Each row was made from one walk, in order. Every step used is in the known rows, and no mark comes twice. Write each row's walk.
(in the rows, 128 means zero)
Known rows
Z/X/Q/Y/R/W: [145 158  62  73 149  93 119 168 147 106 131 178  80 112 164 107 143  56
 131]
Q/W/Z/X/R/Y: [133 157  91  93 106  92 124 166 140  65  90 204 154  54 152 107 147  99
 171]
R/W/Z/X/Q: [105 112  76 107 158  98 120 133 173  85 137 157 142  83 167 137 127 123
 151]
Y/R/W/Z/X/Q: [119 111  73  97 158  81 108 161 161  76 159 159 132  76 138 134 145  92
 145]
Q/Y/R: [155 160 124  94 111 116 125 157 103 118 133 160 101 128 121  94 144  76
 130]
W/Z: [112 118 137 127 122 123 130 121 131  95 140 141 159 103 121 121 129 143
 151]
X/R/W: [ 99 131  89 135 136 112 122 146 117  77  87 138 112 131 135 120 135 114
 101]
Y/Z/X/Q/W/R: [138 169  89 115 116  87 109 162 154 112 133 160 122  44 147 120 150  44
 187]
Z/X/Q/W/R: [137 161 113 104 111 100 119 164 148 119  96 176 138  67 162 119 148  59
 171]
W/Z/X/R: [116 129 126 142  97  90 126 183 142  62 108 160 172  77 132 121 143 121
 188]
Z/X/Q/Y: [145 170 109  87 125 105 140 162 147 132 118 176 112 122 176 104 123  90
 178]
Q/Y/R/W/Z: [127 140  92  89 122 120 116 131 120  66 135 173 107 108 122  89 150  87
 113]
R/W/Z/X/Q/Y: [116 147  72  82 139 104 135 134 160  78 122 187 121  99 179 101 127 102
 157]
Z/X/R/Y/N: [131 135  69  90  71  99 118 195 143 108 122 178 120  77 130 125 147  91
 146]
R/W: [113 116  82 126 147 136 116 106 137 110 116 130 104 129 140 131 130 125
  85]
Y/Z/X/R/W: [119 140  48 153 134  91 112 163 152  68 116 133  95  79 137 132 146  87
 139]
X/R/Y/Z: [131 143  88 115 105  95 126 157  95  89 157 160 112 105 123 122 132 102
 128]
Y/N: [113 132 101 115 114 125 119 139 149 143 142 127 118 103  98 124 132 108
 136]
W/Z/X/Q/Y/R: [148 161 117  74 120  78 131 187 140  92 154 190 136  86 142  99 139  75
 195]
Z/X/R/Y: [145 132  97 105  84 104 131 190 125  96 109 174 126 101 157 130 143 110
 142]

Which walk is each row?
[149 148 107  80  76 135 113 129 102 109 107 191 122  87 143 109 158  80
 102] : Q/W/R/Y
[142 186  96 130  91  90 138 185 134  85 118 163 100  93 142  97 143  68
 189] : Q/Y/Z/X/R
[119 161  83  47  93 108 112 150 120 130 133 201 121  68 133 107 147  51
 128] : X/Q/W/R/Y/N
[158 172  88 120 100 115 129 145 155 118 142 152  92  92 147 105 137  84
 177] : Q/Y/Z/X
[ 87 120 101 132 132 106 119 139 117  41  99 150 144 102 124 116 139 126
 121] : X/R/W/Z
[115 103  75 126 130 125 116 122 177  74 120 148 136  83 148 135 145 132
 132] : R/W/Z/X
[150 140  61  89 135  89 126 149 150 128 194 162 106  84 163 142 123 100
 160] : R/Y/Z/X/Q
[102 107  94 124 142 126 118 100 140  76 128 143 135 104 130 125 134 138
 112] : R/W/Z
[114 128  77  91  66  93 121 191 144  73 137 191 152  54 120 118 149 105
 170] : W/Z/X/R/Y/N
[146 136  87 146 121 104 118 145 165 117 160 120 112  80 131 139 139 104
 169] : Y/Z/X
[118 153  87  65 153  90 121 142 118  76 150 183 112 113 138  92 135  78
 127] : X/Q/Y/R/W/Z
[136 152 108  56 105 115 122 142 104 121 122 200 131  94 161 112 144  70
 119] : X/Q/W/R/Y
[114 105  92 112 145 108 103 130 130  68 152 144 126  95 105 127 150 107
 104] : Y/R/W/Z
[129 118 104 102  77  97 128 178 126  62 123 191 158  77 146 124 144 124
 164] : W/Z/X/R/Y
[146 155  82  94  82 120 107 128 110 104 143 180 106  63 131 112 155  65
 118] : Q/W/R/Y/Z
[130 175 125  79 137 110 151 139 116 133 127 166 112 145 157  96 112  96
 150] : X/Q/Y
